Each row comes from the steps of one walk. Every step used is in the known rows, and no mark comes twice. Write the walk behind each row, first mark first.
Known rows
paged > favo > botin > mogagov: .64 .26 .07 -.53 -.14 .34 .05 .12 -.02 -.16 .44 .29 -.03 .05 .33 -.08
 .36 -.23 -.47 .48 -.25 .20 .09 .15 -.09 .05 .22 .21
liro > sagum > favo > botin: .36 .01 .00 -.28 -.01 .24 .05 -.01 .00 .03 .35 .25 .08 -.01 .34 -.18 .39
 -.28 -.16 .29 -.50 .28 -.15 -.31 -.21 .04 .34 -.04
liro > sagum > bire: .29 .18 .33 -.08 -.39 .26 .63 -.12 -.02 .03 .35 .24 .06 -.01 .52 .21 .37
 -.19 .28 .18 -.24 .20 .25 -.13 -.30 .28 .35 -.27
bire > botin > mogagov: .45 .44 .14 -.44 -.45 .47 .14 -.10 -.15 -.04 .41 .25 -.07 .16 .18 .07
 .51 -.22 -.03 .45 .46 .16 .10 .22 -.20 .33 .08 .16
somo > sagum > favo > botin > mogagov: .61 .09 .09 -.21 -.08 .32 -.05 -.17 -.06 .02 .60 .21 -.05 .07 .16 -.19
 .46 -.29 -.30 .32 -.46 .22 -.17 -.32 -.29 .18 .04 .28
botin > somo > sagum > liro > paged > favo: .09 -.04 -.07 -.11 .02 .28 .30 -.33 .09 .45 .70 .33 -.21 .31 .26 -.30
 .62 -.17 .07 .01 -.53 .07 -.22 -.44 -.23 .08 .21 .61
somo > paged: .32 .42 .17 -.12 -.30 .37 .13 -.18 -.04 .11 .25 .26 -.15 .19 -.05 -.17
 .45 -.28 -.12 .33 -.01 .26 -.13 -.31 -.34 .31 .10 -.05
favo > botin > mogagov: .64 .33 .17 -.48 -.36 .38 .10 .02 -.08 -.31 .45 .26 -.03 .08 .25 -.03
 .45 -.18 -.37 .47 .03 .24 .21 .15 -.19 .22 .17 .26
paged > favo > botin > somo > sagum > liro: .48 -.16 .15 -.38 .00 .20 .05 -.22 .00 .13 .62 .30 -.09 .14 .32 -.20 .56
 -.17 -.10 .10 -.63 .06 -.10 -.30 -.23 .04 .04 .53
duto > sagum > bire: .28 .14 .27 -.06 -.39 .16 .63 -.32 .01 -.02 .31 .20 .09 .02 .45 .18 .38
 -.18 .57 .20 -.18 .16 .24 -.30 -.36 .19 .24 -.22
duto > paged > liro > sagum > bire > botin: -.08 .06 .36 -.31 -.53 .55 .60 -.26 .10 .24 .35 .31 .09 -.04 .51 -.04
 .57 -.17 .43 .07 .12 .08 -.11 -.03 -.34 .09 .33 .14
liro > sagum > favo: .22 .18 .01 -.05 .02 .27 .16 -.13 -.05 .26 .33 .22 .02 .02 .31 -.13 .36
 -.35 .07 .27 -.34 .27 -.16 -.38 -.27 .13 .37 -.15
liro > paged > favo: .10 .22 -.18 -.15 -.12 .35 .26 -.10 .12 .21 .48 .32 -.07 .19 .26 -.22
 .44 -.28 -.16 .33 -.36 .23 -.10 -.20 -.16 .03 .44 .11
bire > botin > somo: .34 -.03 .15 -.44 -.50 .27 .08 -.18 -.10 -.01 .42 .25 -.08 .17 .13 -.12
 .52 -.18 .08 .34 .34 .12 .31 .07 -.19 .34 .06 .19
sagum > favo > botin > somo > paged: .46 -.25 .02 -.31 -.29 .08 -.12 -.11 .01 .03 .36 .27 -.06 .20 -.01 -.55
 .46 -.27 -.48 .27 -.24 .24 -.05 -.38 -.29 .17 .04 .20
paged > favo: .35 .26 .04 -.16 -.08 .32 .09 -.09 -.01 .12 .36 .27 -.04 .03 .24 -.10
 .35 -.35 -.13 .41 -.31 .21 -.04 -.13 -.20 .09 .31 -.07
duto > paged: .14 .43 .06 -.13 -.30 .38 .26 -.23 -.08 .03 .42 .27 -.06 .06 .11 -.33
 .50 -.23 .00 .38 -.06 .19 .06 -.26 -.31 .10 .28 .22
paged > favo > botin: .51 .11 .06 -.42 -.11 .28 -.03 .03 .03 -.10 .38 .30 .04 .01 .32 -.15 .40
 -.28 -.32 .42 -.47 .21 -.01 -.11 -.14 .01 .26 .04
duto > paged > liro: .08 .29 .23 -.12 -.39 .61 .22 -.31 .07 .16 .36 .31 -.08 -.04 .22 -.31
 .55 -.28 -.01 .33 .01 .17 -.18 -.12 -.41 .03 .35 .37
liro > sagum: .25 .35 .18 -.20 -.03 .37 .34 -.09 -.06 .07 .30 .25 -.06 .00 .28 .07 .38
 -.21 .17 .30 -.13 .24 .09 -.16 -.23 .22 .35 -.11
duto > sagum > bire > botin > mogagov: .33 .21 .25 -.38 -.53 .29 .63 -.23 -.07 -.05 .38 .20 .06 .12 .43 .29 .44
 -.08 .58 .22 .32 .11 .25 .00 -.27 .27 .07 -.03
somo > paged > favo > botin: .45 .18 .05 -.41 -.09 .27 -.03 .02 .06 .01 .27 .32 -.07 .14 .07 -.28 .41
 -.28 -.40 .31 -.44 .23 -.23 -.28 -.19 .04 .15 .00
sagum > bire > botin > somo > paged: .33 -.13 .28 -.32 -.80 .13 .36 -.21 -.01 .06 .36 .26 -.03 .26 .13 -.15
 .53 -.17 .08 .14 .28 .11 .23 -.06 -.32 .44 -.07 -.01
duto > sagum: .26 .30 .15 -.17 -.07 .29 .33 -.27 -.04 .01 .26 .20 -.03 .02 .23 .05 .37
 -.20 .47 .30 -.10 .19 .07 -.36 -.30 .13 .27 -.06
liro > paged > favo > botin > somo > sagum: .26 -.32 -.09 -.40 .04 .19 .15 -.16 .13 .09 .64 .32 -.16 .20 .24 -.33
 .50 -.11 -.22 .12 -.67 .14 .08 -.37 -.11 .02 .21 .49

Write each row's walk
.30 -.13 .17 -.29 -.05 .46 .02 -.10 .14 .19 .30 .29 .09 -.11 .44 -.15
 .45 -.33 -.18 .22 -.42 .25 -.38 -.17 -.28 -.03 .40 .12 => paged > liro > sagum > favo > botin
.40 .30 -.05 -.53 -.09 .34 .16 .06 -.03 -.14 .49 .33 -.03 .05 .26 -.35
 .43 -.14 -.39 .41 -.26 .17 .02 .00 -.12 -.09 .29 .45 => duto > paged > favo > botin > mogagov
.24 -.02 .17 -.29 -.05 .46 -.01 -.09 .17 .29 .18 .31 -.03 .00 .20 -.32
 .46 -.32 -.23 .16 -.38 .28 -.60 -.38 -.35 .01 .27 .07 => somo > paged > liro > sagum > favo > botin
.15 .34 .34 -.22 -.04 .59 .27 -.18 .10 .35 .12 .30 -.18 .01 .13 -.05 .43
 -.24 .07 .15 -.02 .24 -.37 -.21 -.38 .18 .30 -.01 => somo > paged > liro > sagum
.46 .24 .34 -.22 -.57 .38 .43 -.29 -.09 .05 .60 .21 -.01 .14 .33 .23 .53
 -.17 .25 .20 .10 .08 .14 -.01 -.31 .44 -.11 .07 => somo > sagum > bire > botin > mogagov
.53 -.23 .06 -.53 -.12 .13 -.01 .01 .02 -.14 .44 .30 -.04 .04 .32 -.25
 .38 -.21 -.36 .34 -.36 .15 .26 -.04 -.10 .04 .21 .23 => paged > favo > botin > somo
.47 -.02 .06 -.10 -.05 .26 -.13 -.26 -.01 .08 .53 .22 .03 .06 .19 -.24
 .50 -.34 -.19 .27 -.69 .22 -.25 -.52 -.31 .13 .06 .11 => somo > sagum > favo > botin
.19 .13 -.09 -.25 .02 .38 .17 -.22 .14 .26 .66 .34 -.06 .25 .34 -.21 .65
 -.20 -.08 .11 -.80 .13 -.47 -.47 -.21 -.04 .23 .54 => somo > sagum > liro > paged > favo > botin
.32 -.48 .18 -.39 -.06 .32 .02 -.11 .13 .14 .36 .29 .02 -.08 .44 -.27
 .45 -.22 -.24 .17 -.31 .20 -.08 -.10 -.27 .00 .35 .30 => paged > liro > sagum > favo > botin > somo
.50 -.08 .26 -.34 -.25 .27 .08 -.31 -.05 .00 .61 .27 -.12 .17 .23 -.16
 .64 -.12 -.04 .12 -.37 .08 .02 -.30 -.32 .23 -.03 .60 => favo > botin > somo > sagum > liro
.23 -.13 .04 -.31 -.28 .31 .25 -.32 .08 .09 .72 .32 -.15 .32 .23 -.27
 .73 -.08 -.07 .01 -.43 .11 -.06 -.38 -.27 .18 .11 .77 => favo > botin > somo > sagum > liro > paged
-.01 .12 .38 -.10 -.44 .48 .72 -.25 .11 .21 .35 .30 .06 -.12 .53 -.07
 .48 -.18 .27 .10 -.17 .14 -.03 -.13 -.41 .05 .45 .13 => duto > paged > liro > sagum > bire
.50 -.08 .18 -.48 -.34 .15 .04 -.09 .00 -.16 .33 .29 -.15 .20 .00 -.35
 .49 -.12 -.38 .27 -.06 .20 .18 -.18 -.26 .26 .03 .24 => favo > botin > somo > paged
.35 -.07 .21 -.34 -.23 .30 .07 -.34 -.11 .12 .52 .21 -.17 .17 .08 -.09
 .55 -.17 .24 .20 .10 .08 .19 -.22 -.26 .37 -.09 .25 => bire > botin > somo > sagum
.19 .07 .26 -.28 -.52 .23 .55 -.32 -.01 -.01 .31 .20 .14 .09 .46 .20 .47
 -.16 .71 .18 .09 .10 .16 -.21 -.32 .22 .13 -.20 => duto > sagum > bire > botin
.24 -.07 .31 -.44 -.51 .48 .02 -.26 .07 .24 .26 .31 -.18 .16 .00 -.23
 .59 -.23 -.04 .19 .45 .13 -.15 .00 -.34 .30 .01 .29 => bire > botin > somo > paged > liro
.21 .04 .49 -.10 -.44 .49 .60 -.20 .13 .18 .30 .27 .08 -.12 .60 .20 .42
 -.26 .22 .14 -.16 .19 .01 .02 -.38 .20 .41 -.11 => paged > liro > sagum > bire
.14 -.20 .17 -.15 -.01 .33 .12 -.21 .12 .48 .21 .29 -.16 .06 .12 -.36
 .42 -.28 -.10 .07 -.13 .22 -.32 -.32 -.38 .14 .26 .15 => botin > somo > paged > liro > sagum > favo
.28 -.27 -.15 -.51 -.19 .17 .14 -.01 .15 -.06 .54 .34 -.08 .21 .31 -.39
 .47 -.13 -.38 .27 -.41 .20 .20 -.10 -.06 -.01 .36 .41 => liro > paged > favo > botin > somo
.54 -.26 .13 -.43 .09 .14 .00 -.14 .01 .00 .55 .27 -.10 .06 .23 -.20 .42
 -.17 -.19 .19 -.61 .12 .18 -.28 -.15 .08 .07 .31 => paged > favo > botin > somo > sagum
.34 -.27 .00 -.40 -.01 .08 .04 -.02 .02 .11 .28 .27 -.09 .15 .11 -.43
 .40 -.17 -.27 .10 -.34 .24 -.06 -.42 -.23 .11 .17 .11 => liro > sagum > favo > botin > somo > paged
-.09 .31 -.19 -.15 .08 .33 .48 -.28 .13 .38 .42 .32 -.06 .25 .39 -.12
 .51 -.17 .44 .13 -.42 .14 -.42 -.47 -.24 -.14 .45 .32 => duto > sagum > liro > paged > favo
.35 .22 -.16 -.50 -.18 .38 .21 .09 .10 -.08 .54 .34 -.06 .19 .32 -.19
 .45 -.18 -.49 .38 -.30 .22 -.02 .06 -.05 -.01 .40 .41 => liro > paged > favo > botin > mogagov
.21 -.20 .48 -.20 -.44 .30 .59 -.21 .14 .25 .24 .29 -.09 .02 .35 -.02
 .44 -.14 .11 -.03 -.01 .15 .08 -.08 -.41 .28 .21 .02 => botin > somo > paged > liro > sagum > bire
.06 .42 -.02 -.06 -.45 .47 .34 -.28 .05 .21 .53 .32 -.05 .30 .28 -.14
 .67 -.25 .02 .26 -.12 .20 -.26 -.20 -.31 .18 .34 .40 => sagum > liro > paged
.36 .09 .18 -.24 -.32 .21 .15 -.19 -.05 .08 .29 .26 -.23 .20 -.05 -.29
 .45 -.20 -.18 .24 .12 .21 .17 -.22 -.32 .34 .04 .12 => botin > somo > paged
.07 -.07 .07 -.31 -.05 .47 .12 -.15 .13 .19 .36 .32 .07 -.11 .37 -.45
 .50 -.26 -.13 .19 -.45 .19 -.42 -.33 -.32 -.20 .45 .36 => duto > paged > liro > sagum > favo > botin
.36 -.22 .30 -.31 -.84 .17 .37 -.22 -.04 -.07 .48 .24 .08 .15 .39 .01
 .53 -.17 .16 .21 .25 .09 .47 .10 -.27 .40 .03 .02 => sagum > bire > botin > somo
-.08 .38 -.05 -.11 -.16 .39 .53 -.37 .07 .24 .42 .29 -.05 .29 .29 -.06
 .61 -.12 .50 .13 -.15 .17 -.27 -.47 -.34 .04 .37 .36 => duto > sagum > liro > paged
.06 .10 -.18 -.40 .06 .30 .37 -.18 .18 .16 .45 .34 .02 .24 .45 -.16 .54
 -.12 .24 .13 -.57 .14 -.40 -.44 -.18 -.24 .44 .43 => duto > sagum > liro > paged > favo > botin
.09 .10 .45 -.31 -.52 .51 .49 -.21 .14 .33 .18 .30 -.01 .06 .33 .12 .51
 -.21 .30 .03 .17 .15 -.31 -.09 -.38 .27 .17 -.16 => somo > paged > liro > sagum > bire > botin
.47 .10 -.01 -.36 -.02 .20 .12 -.13 -.03 -.10 .37 .20 .04 .05 .31 -.13
 .37 -.19 .03 .33 -.23 .23 -.05 -.27 -.25 .00 .20 .19 => duto > sagum > favo > botin > mogagov
